What can hang from each mark:
gimev: kitod ludot tizan
nuga: ludot tizan
lifog: kitod tizan
lugit: kitod tizan
zomasim: tizan
kitod: gimev lifog lugit
gifomi: tizan
tizan: gimev zomasim
ludot: gifomi gimev

Each row was made from one small tree. The marks that hang from a mark follow it in brackets, in alphabetical order. Every link used is in the known rows. Write each row's tree.
Known rows:
tizan{gimev{kitod ludot} zomasim}: [-2.225 -2.724  0.082 -0.811  1.922 -0.924  0.728  1.593  2.533 -1.041
 -2.333  2.309 -1.296 -1.162  0.865 -0.694 -2.758 -0.475  0.470 -2.691
 -0.681 -1.784 -0.596  0.561  1.708 -0.653 -2.490  0.728]
lifog{kitod tizan}: [-0.506  0.206 -0.197 -1.140  0.146 -0.343 -0.713  0.319 -1.934 -0.771
 -0.465 -1.140 -0.015  0.371 -1.152 -1.344  0.149  0.468  1.033  1.354
  2.255 -0.767 -0.004 -0.283 -1.683  0.118 -0.183 -0.697]
zomasim{tizan{gimev{kitod ludot}}}: [-1.283 -2.145 -0.766 -0.422  1.517 -1.701 -0.451  0.934  2.577 -1.128
 -1.581  2.270  0.241 -0.814  1.139 -1.496 -0.231 -1.192  0.963 -1.011
  0.380 -1.431  0.173  1.321  2.331 -1.187 -1.251  0.477]
tizan{gimev{kitod{lifog} ludot} zomasim}: [-1.157 -1.508  0.695 -0.299  1.154 -0.058  0.377  2.186  2.832 -1.398
 -2.479  1.497 -1.415 -1.138 -0.591  0.242 -2.225 -1.251  0.804 -2.423
 -1.551 -0.375 -1.360  0.826  1.245 -1.171 -2.469  0.744]
kitod{gimev{tizan} lifog}: [ 1.039  0.962  0.150  0.204  1.094  0.193 -2.673  1.235  2.018 -1.612
 -0.445  1.500 -0.449 -1.299 -1.977 -0.355 -1.597 -1.490  1.347  0.295
 -0.509  2.088 -0.695  0.336  1.388 -0.771  0.234 -0.580]
lugit{tizan{gimev{kitod} zomasim}}: [-0.043 -0.596 -0.959 -0.773  2.617 -3.189  0.084  0.756  0.246 -0.486
 -1.921  2.368  0.130 -2.202 -0.730 -1.037 -4.192  1.016  0.294 -0.488
 -0.772 -1.696 -0.162  1.695  2.408  0.096 -1.176  0.142]
gifomi{tizan{gimev zomasim}}: [-0.038 -0.418 -1.209 -2.350  2.336 -0.874 -0.310  0.900 -0.197 -1.625
 -0.677  1.577  1.490 -0.466 -1.064 -1.042 -2.740 -1.383  0.089  0.141
  0.165 -1.364  1.305  2.036  0.784 -0.857 -1.253  0.759]
nuga{ludot{gifomi gimev} tizan}: [ 0.676 -1.923 -0.519  1.393 -0.192 -1.506  1.077  1.015  0.155 -0.941
 -0.186 -1.783  0.943  0.808 -0.257  0.036 -0.810  1.235  1.553  1.875
 -1.568  2.664 -0.972 -0.675  0.516 -2.333  0.668 -0.505]
kitod{gimev{ludot} lifog lugit{tizan{zomasim}}}: [-2.048  1.388 -1.263 -2.758  1.988 -0.762 -2.342  4.103  2.276 -2.774
 -0.023  2.618 -1.052 -0.359 -1.654 -0.151 -5.669 -1.028  2.681 -2.469
 -1.320  2.654 -1.992 -0.891  1.414 -0.584 -3.987  0.049]
nuga{ludot{gifomi} tizan{gimev{kitod} zomasim}}: [-1.433 -3.941 -0.569  0.291  0.583 -2.956  0.953  1.991 -0.322  0.136
 -1.742 -0.932  0.911 -0.877 -1.060 -0.460 -3.203  0.264  0.696 -0.213
 -1.650  0.558 -1.575  0.907  2.429 -1.849 -1.323 -0.474]
tizan{zomasim}: [-1.115 -0.767  0.459 -1.787 -0.095  0.031  0.723  0.657 -0.614  0.332
 -0.433 -0.065 -0.553 -0.364 -0.997  0.063 -2.476 -0.045 -0.145 -0.342
 -0.515 -0.741 -0.170  0.048  0.567  0.617 -1.492  0.031]
lugit{kitod tizan{gimev zomasim}}: [-0.554 -0.235 -1.055 -0.834  2.605 -2.862  0.060  1.869 -1.111  0.236
 -1.886  1.695  0.906 -1.494 -0.568 -0.792 -3.933  0.248  0.171 -0.242
  0.485 -1.297 -0.868  1.862  1.050  0.741 -0.912 -0.119]
kitod{gimev{ludot tizan{zomasim}} lifog}: [-1.930 -0.684  0.262 -2.173  0.808  0.128 -1.984  3.213  3.462 -2.041
 -0.978  2.233 -1.567 -1.217 -2.048 -0.661 -4.707 -2.450  2.045 -1.652
 -1.114  1.810 -1.513 -0.011  1.709 -0.719 -2.497 -0.376]
tizan{gimev{kitod{lifog lugit} ludot} zomasim}: [-0.892 -0.276  0.298 -0.367  2.495 -0.070 -0.257  3.455  2.903 -1.864
 -1.579  1.875 -1.839 -0.295  0.371  0.449 -2.806 -1.398  1.441 -2.094
 -1.859  0.526 -1.664 -0.012  1.495 -1.482 -3.252  0.440]
ludot{gifomi{tizan{gimev zomasim}}}: [ 0.463 -2.331 -1.426 -2.170  2.601 -1.600 -0.407  1.423 -0.962 -1.731
 -0.844  0.397  2.236 -0.512 -2.117 -0.845 -3.125  0.636  0.184  0.470
 -0.097  0.546  0.845  1.622  1.176 -0.820 -1.011  0.031]
gifomi{tizan{gimev{ludot} zomasim}}: [-1.769 -1.174 -1.370 -2.841  2.465 -1.037 -0.523  2.109  1.754 -2.325
 -0.702  2.271  0.828 -0.005 -0.299 -1.416 -3.299 -2.250  0.874 -1.402
  0.123 -0.671  0.558  1.596  0.651 -1.433 -2.477  0.995]
lifog{tizan{gimev}}: [ 0.186 -1.051 -2.410 -1.878  1.880 -1.475 -0.479  0.658 -0.756 -2.110
 -1.106  0.887  0.660  0.462  1.000 -1.484 -0.611 -0.956  0.379  0.037
  0.963  0.844  0.905  1.214  0.092 -0.924  0.170  0.877]
gimev{kitod{lifog} ludot{gifomi}}: [-0.462 -2.174  0.419  1.720 -0.711 -0.122 -0.450  2.106  2.094 -0.221
 -0.893 -0.593 -0.713 -0.703 -1.417  0.564 -0.218  1.573  1.100 -1.140
 -1.887  2.145 -2.350 -0.570  0.596 -0.784 -0.814 -0.750]
gifomi{tizan}: [ 0.047  0.754 -1.058 -0.391  0.531 -0.244 -1.367  0.315 -0.053 -0.335
  1.160  0.632  1.748  0.311 -1.222 -0.831 -0.385 -0.660  0.330  1.183
  0.331 -0.557  0.921  1.027 -0.260 -0.674  0.288  0.034]
nuga{ludot tizan{gimev}}: [-0.590 -0.403 -1.298  0.258  0.105 -2.249  0.423  1.009  0.322 -0.835
 -0.879 -0.191  1.333  0.653  1.036 -0.578 -0.569 -2.817  0.658 -0.206
 -0.485  1.101 -0.341  1.413  0.618 -2.475 -0.312  0.623]
tizan{gimev{kitod{lifog lugit} ludot{gifomi}}}: [ 0.598 -1.201 -0.480  1.569  2.579 -0.790 -0.899  3.257  2.618 -2.225
 -1.234  0.940 -0.692 -0.140  0.419  0.597 -0.558  0.648  1.677 -1.454
 -1.722  3.331 -1.966 -0.561  1.301 -1.796 -1.533 -0.350]
zomasim{tizan{gimev}}: [ 0.908 -0.512 -0.885 -1.566  1.597 -1.189 -0.190 -0.216  0.027 -1.131
 -1.074  0.828  1.388 -0.093  0.359 -1.244  0.217 -1.565  0.131  0.518
  0.906 -0.529  1.152  1.851  1.590 -0.790 -0.393  0.526]
kitod{gimev{tizan} lifog lugit}: [ 1.089  2.131 -0.183  0.146  2.318  0.152 -3.334  2.594  2.001 -2.122
  0.534  2.004 -0.796 -0.405 -1.288 -0.060 -2.279 -1.597  2.054  0.663
 -0.771  3.147 -0.779 -0.447  1.717 -1.011 -0.393 -0.900]
ludot{gifomi gimev{kitod{lifog lugit} tizan}}: [ 3.730  0.362  0.729  3.074  2.855 -0.914 -1.385  2.396  2.048 -1.288
 -0.141  0.477 -1.005 -0.765 -1.351  0.430 -1.560  2.620  2.071  3.673
 -2.627  3.163 -1.250 -1.043  2.383 -1.336  1.290 -1.834]
lifog{kitod{lugit} tizan{gimev zomasim}}: [-0.466  0.079 -0.659 -3.047  3.277 -0.886 -0.433  2.071 -1.942 -2.586
 -1.383  0.301 -0.550  0.452 -0.449 -1.360 -2.751 -0.344  1.487  0.736
  1.798 -0.537  0.194 -0.063 -0.323 -0.338 -2.340 -0.248]
nuga{tizan}: [-0.619 -0.890 -0.753  0.259  0.826 -1.576  0.469 -0.320 -0.201  0.240
  0.687 -0.772  0.839 -0.176 -0.699 -0.466 -0.655 -0.791  0.824  1.665
 -0.810  0.815 -0.955  0.903  0.261 -1.006  0.280  0.003]
nuga{ludot{gimev{kitod tizan{zomasim}}}}: [-0.077 -0.070  1.465  0.947 -0.189 -1.166  0.304  2.229  2.129  0.119
 -1.390  1.449 -1.504 -0.776 -0.229 -0.700 -3.723 -0.122  0.976  1.270
 -1.569 -1.505 -0.108 -0.439  2.630 -0.914 -0.062 -0.868]

Which tree is each row?
[-2.917 -2.057 -0.435 -2.623  1.783 -0.698 -1.619  2.618  2.820 -1.733
 -0.703  3.045 -1.417 -1.280 -0.859 -1.576 -5.283 -1.711  1.807 -1.558
 -0.190  0.555 -0.758 -0.290  2.207 -0.312 -2.392 -0.324]  kitod{gimev{ludot tizan{zomasim}}}
[-0.034  0.014  0.577 -1.488  1.110  0.208 -1.943  1.858  1.468 -1.288
 -0.783  1.386 -0.945 -1.649 -3.063 -0.275 -4.173 -1.612  1.330 -0.020
 -1.007  1.295 -0.878  0.513  1.922 -0.223 -1.223 -0.565]  kitod{gimev{tizan{zomasim}} lifog}
[ 0.501  1.598  1.080  0.424  1.159 -0.834 -1.485  3.125  1.200  0.583
  0.298  0.908 -1.673 -1.130 -2.306  0.126 -3.730 -0.887  1.181  2.009
 -2.278  0.672 -1.606  0.183  2.524 -0.285 -0.994 -1.490]  gimev{kitod{lifog lugit} tizan{zomasim}}
[-0.509  1.439 -0.464 -1.253  1.451 -0.291 -1.196  1.694 -1.850 -1.258
  0.413 -0.580 -0.339  1.174 -0.399 -1.171 -0.350  0.431  1.699  1.828
  1.984  0.382 -0.248 -1.129 -1.291 -0.116 -0.732 -1.017]  lifog{kitod{lugit} tizan}
[-1.442 -3.112 -1.591 -1.265  2.575 -3.937  0.002  2.485  1.199 -1.143
 -2.254  2.008  0.098 -1.981 -0.637 -1.241 -5.049  2.250  1.139 -1.619
 -1.220  0.747 -1.261  0.748  2.629 -0.267 -2.158 -0.283]  lugit{tizan{gimev{kitod ludot{gifomi}} zomasim}}
[ 0.607 -0.905  0.185 -0.667  0.514  0.426  0.435  1.249  0.595 -1.202
 -1.309 -0.028 -1.571 -0.556 -1.854 -0.424 -2.303  1.398  1.277  1.288
 -1.583 -0.521 -0.621  0.079  0.612 -0.635 -0.250  0.442]  ludot{gimev{kitod{lifog{tizan{zomasim}}}}}
[-1.540 -3.884 -0.720 -2.349  1.887 -1.332  0.814  2.243  0.928 -2.035
 -2.075  0.629 -0.336 -0.386  0.116 -0.342 -3.171  0.575  0.633 -2.067
 -0.640  1.620 -0.710  0.177  1.199 -0.574 -2.552  0.261]  tizan{gimev{ludot{gifomi}} zomasim}
[-2.845  0.689 -0.161 -2.721  3.160 -1.012 -1.999  3.029  1.238 -2.831
 -0.648  2.760 -1.137 -0.812 -1.358 -1.170 -5.310  0.635  3.088 -1.742
  1.098 -0.062 -1.519 -1.713  0.573  0.026 -4.107 -0.781]  lifog{kitod{gimev{ludot} lugit{tizan{zomasim}}}}
[-1.135 -4.847 -1.471  1.345  2.786 -3.209  0.402  1.187  1.827 -1.163
 -1.303  0.563  0.729 -1.216  0.411 -1.055 -1.459  0.968  1.595 -0.137
 -1.309  1.747 -1.748  0.905  1.779 -2.116 -0.554 -0.242]  nuga{tizan{gimev{kitod ludot{gifomi}}}}
[-1.492  0.739 -0.113 -2.987  1.554 -0.239 -0.585  2.254 -2.367 -0.996
  0.004 -0.654 -0.940  0.837 -1.458 -1.182 -2.826  0.289  1.554  1.397
  1.373 -0.481 -0.437 -1.046 -0.773  0.411 -2.348 -1.092]  lifog{kitod{lugit} tizan{zomasim}}
[-0.393 -0.721  0.122  1.779  0.624 -0.056 -1.163  3.510  2.100 -0.718
  0.171 -0.235 -1.082  0.180 -0.742  0.858 -0.753  1.510  1.759 -0.685
 -2.048  3.096 -2.512 -1.469  0.927 -0.987 -1.441 -1.094]  gimev{kitod{lifog lugit} ludot{gifomi}}
[-1.046 -0.638 -0.397 -0.807  1.714 -0.256 -0.942  2.507  2.882 -1.734
 -1.297  2.008  0.256 -1.004 -1.699 -0.706 -2.652 -1.876  1.110 -1.335
 -1.318 -0.990 -0.619  1.900  0.939 -1.803 -2.214  0.753]  gifomi{tizan{gimev{kitod{lifog} ludot} zomasim}}
[ 0.440  0.268  1.379  0.485 -0.062 -0.803 -0.710  1.793  1.176  1.093
 -0.739  0.435 -1.176 -1.966 -2.911 -0.151 -3.233 -0.708  0.517  1.616
 -2.058 -0.384 -1.365  1.063  2.172 -0.050 -0.398 -1.123]  gimev{kitod{lifog} tizan{zomasim}}
[-0.235 -1.342 -0.682 -0.683  2.511 -1.157 -0.632  0.759  0.549 -0.845
 -0.984  2.083  1.058 -1.312 -1.359 -1.021 -2.597 -0.279  0.145  0.088
 -0.252 -2.784  0.884  1.990  1.632 -0.792 -0.960  0.500]  gifomi{tizan{gimev{kitod} zomasim}}
[-2.505 -2.617 -1.095 -2.497  0.590 -0.952 -0.670  2.756  0.553 -0.922
  0.488  0.179  1.150  0.151 -2.235 -0.956 -3.790  0.582  1.114 -0.233
 -0.515  1.037 -0.459  0.206  0.637 -0.410 -2.182 -0.355]  gimev{ludot{gifomi{tizan{zomasim}}}}
[-0.216 -0.215 -1.033 -0.747  3.836 -0.964 -1.084  2.073  0.615 -1.384
 -0.086  2.559  0.606 -0.469 -0.643 -0.880 -3.222 -0.409  0.715  0.555
 -0.439 -1.820  0.568  1.036  1.954 -1.109 -1.528  0.207]  gifomi{tizan{gimev{kitod{lugit}} zomasim}}
[ 1.588  1.024  0.897  2.268 -0.002 -0.969 -1.503  1.038  1.803  0.789
 -0.289  0.545 -0.480 -1.598 -2.003 -0.112 -0.838 -0.785  0.652  1.870
 -1.543  0.527 -1.166  0.933  1.650 -0.630  1.008 -1.164]  gimev{kitod{lifog} tizan}
[-1.212  0.353 -0.718 -0.838  1.650 -2.158 -0.158  3.621  1.291 -0.657
 -2.133  1.600  0.175 -1.146 -1.089 -0.193 -3.843 -1.417  1.141 -1.734
 -0.620  0.526 -2.398  1.667  0.364 -0.306 -2.220  0.208]  lugit{kitod{lifog} tizan{gimev{ludot} zomasim}}
[-1.420  0.789 -0.412 -0.474  1.608  1.571 -2.295  3.105  3.178 -3.037
  0.210  1.851 -1.402  0.542  0.033  0.590 -1.425 -1.553  2.426 -2.570
 -0.658  3.047 -1.597 -1.569  0.276 -1.439 -2.480  0.287]  kitod{gimev{ludot} lifog lugit}
[-0.106 -1.005 -2.714 -1.772  2.262 -1.400 -1.371  4.217  0.663 -3.562
 -0.640  0.092 -0.055  1.487  0.440 -0.606 -1.407 -0.639  2.111 -0.658
 -0.571  5.565 -1.242 -0.251  0.039 -1.949 -1.621  0.071]  kitod{lifog{tizan{gimev{ludot{gifomi}}}} lugit}
[-1.909 -2.826 -1.630 -1.321  2.565 -3.596 -0.074  3.642  0.080 -0.570
 -2.192  1.422  0.929 -1.308 -0.711 -0.827 -4.693  1.510  1.043 -1.410
 -0.024  1.089 -2.014  0.853  1.288  0.361 -1.864 -0.532]  lugit{kitod tizan{gimev{ludot{gifomi}} zomasim}}
[-1.346  0.308 -1.402 -1.829  3.302 -1.150 -1.086  2.690  0.302 -3.530
 -1.158  1.305 -0.644  1.199  1.697 -1.770 -0.881 -1.175  2.419 -0.309
  2.193  0.895 -0.168 -0.543 -1.082 -1.421 -2.099 -0.204]  lifog{kitod{lugit} tizan{gimev{ludot}}}
[ 0.279  0.211 -1.380 -2.490  2.367 -2.879  0.203  0.679 -0.529 -1.236
 -1.653  1.752  0.763 -1.297 -0.538 -1.074 -4.242 -0.095  0.239 -0.338
 -0.353 -0.301  0.235  1.715  1.505 -0.007 -1.565  0.481]  lugit{tizan{gimev zomasim}}
[ 1.313  3.177 -0.496  1.478  1.029 -1.778 -1.809  2.021  0.634  0.068
  0.538  0.860 -0.256 -0.658 -1.466  0.286 -1.740  0.877  1.391  1.040
 -1.822  1.315 -1.720  0.053  1.269 -0.417 -0.353 -0.832]  gimev{kitod{lifog lugit{tizan}}}
[ 1.189 -1.132 -1.724  1.101  3.950 -1.765 -1.753  1.838  0.276 -1.665
  0.226  1.622  1.762 -0.215 -0.468 -0.784 -1.086  1.886  0.976  1.349
 -0.332  0.980  0.399  0.500  1.791 -1.452  0.147 -0.621]  ludot{gifomi{tizan{gimev{kitod{lugit}}}}}
[-2.832 -2.492 -2.227 -4.109  1.703 -1.624  0.350  2.545  0.691 -2.458
 -1.619  1.362 -0.654  0.367  0.956 -1.941 -3.475 -1.706  1.025 -1.925
  0.527  0.494  0.015  0.909  0.469 -0.815 -2.456  1.122]  lifog{tizan{gimev{ludot} zomasim}}
[-1.934 -1.692  0.415 -0.300  2.082 -0.618 -1.730  2.476  0.684  0.485
 -0.865  2.282 -0.608 -1.758 -1.829 -1.021 -4.462 -0.455  0.973 -0.025
  0.771 -0.974 -1.242  0.232  1.960  1.064 -0.347 -1.200]  lugit{kitod{gimev{tizan{zomasim}}}}
[ 1.563 -2.127  0.471 -0.778  2.208 -1.635  0.378  1.267  0.210 -1.083
 -1.050  0.342 -0.418 -1.083 -1.570 -0.642 -4.099  2.382  0.988  2.874
 -1.419  1.531 -0.016 -0.396  2.152 -0.088  0.217 -1.195]  ludot{gifomi gimev{tizan{zomasim}}}
[ 1.323 -3.087  0.914  0.865  2.270 -1.758  0.345  1.322  0.956 -0.340
 -1.347  0.814 -0.994 -2.069 -1.840 -0.667 -3.864  3.548  1.117  2.776
 -1.941  0.113 -0.503 -0.452  3.040 -0.024  0.580 -1.456]  ludot{gifomi gimev{kitod tizan{zomasim}}}
[-1.743  0.066 -1.989 -3.818  2.173 -0.729 -0.792  4.327  1.018 -3.231
 -0.872  1.016 -1.224  1.321  0.250 -0.755 -3.549 -2.791  1.910 -1.294
 -0.733  2.859 -0.991  0.274  0.241 -1.501 -3.299  0.786]  kitod{lifog{tizan{gimev{ludot} zomasim}} lugit}
[-3.817 -4.072 -1.160 -1.358  1.966  0.047 -2.063  3.981  0.878 -0.877
 -0.214  1.753  1.011 -0.772 -2.513 -1.013 -4.357  1.309  1.802 -1.777
  0.870  0.113 -1.605 -0.178  0.686  0.170 -1.887 -0.771]  lugit{kitod{gimev{ludot{gifomi{tizan{zomasim}}}}}}
[ 1.813 -2.012 -0.337  2.067  2.122 -0.593 -0.674  0.166  0.865 -1.122
  0.091  0.792  1.334 -0.746 -1.465 -0.652 -0.481  3.925  1.068  2.400
 -0.879 -0.320  0.535 -0.171  1.129 -1.070  1.569 -0.532]  ludot{gifomi{tizan} gimev{kitod}}
[-1.707 -1.073 -2.726 -1.354  3.092 -2.225 -2.705  3.510  1.502 -2.921
  0.424  2.524  0.228 -0.212 -0.086 -0.999 -4.047  2.102  2.758 -1.692
 -0.236  4.139 -1.577 -1.633  1.719 -0.451 -2.087 -0.839]  kitod{gimev{ludot{gifomi}} lugit{tizan}}
[-1.332 -0.750 -1.741 -0.309  1.235 -0.684 -0.826  3.426  1.062 -1.403
 -1.627  0.660  0.024  0.512  0.461 -0.829 -0.197 -2.287  1.298 -1.387
  0.840  1.598 -1.703  1.161 -1.103 -1.115 -0.507  0.608]  lugit{kitod{lifog{tizan{gimev{ludot}}}}}
[-2.332 -0.969 -1.960 -2.134  0.227  0.721 -2.272  2.615  2.030 -3.073
 -0.459  1.161 -0.806  0.413 -0.768 -0.965 -1.515 -1.599  2.238 -2.539
  0.253  2.761 -1.134 -0.394 -0.396 -1.207 -1.568  0.753]  kitod{gimev{ludot} lifog{tizan}}
[ 0.748  2.447 -0.261  1.705 -0.103 -1.368 -1.152  1.909 -0.553  1.262
 -0.209 -0.201  0.929 -0.822 -2.060  0.313 -0.978  0.222  0.661  0.910
 -0.350  0.749 -2.162  1.086 -0.460  0.538  0.598 -0.803]  lugit{kitod{lifog} tizan}
[ 0.837 -0.368 -1.205  1.104  2.662 -1.215 -1.317  0.096  1.161 -1.092
 -0.551  2.309  1.647 -0.944 -0.267 -1.178 -0.275 -0.198  0.280  0.328
  0.173 -2.038  1.051  1.884  1.156 -1.388  0.550  0.483]  gifomi{tizan{gimev{kitod}}}
[ 0.928 -1.214  1.227  0.735  2.161 -1.108  0.441  0.780  1.848 -0.135
 -1.128  2.013 -1.596 -1.851 -0.802 -0.898 -3.636  1.495  0.944  2.445
 -1.631 -1.794  0.043 -0.065  2.626 -0.228  0.357 -0.863]  ludot{gimev{kitod tizan{zomasim}}}
[-0.498  0.080  0.329 -0.386 -1.749  0.430  0.358  2.706  0.826 -0.852
 -1.416 -0.674 -1.545  0.574 -1.261 -0.140 -2.318 -0.028  1.161  0.149
 -1.530 -0.255 -0.645 -0.429  0.549 -1.356 -0.594  0.276]  nuga{ludot{gimev{kitod{lifog{tizan{zomasim}}}}}}
[-2.940 -0.785 -1.622  0.121  1.761 -1.540 -2.121  2.706  1.875 -0.828
 -0.569  3.186  0.265 -1.123  0.012 -1.111 -2.966  0.488  1.897 -2.390
  1.161  0.188 -1.892 -0.316  0.489  0.413 -0.977 -0.200]  lugit{kitod{gimev{ludot}} tizan}
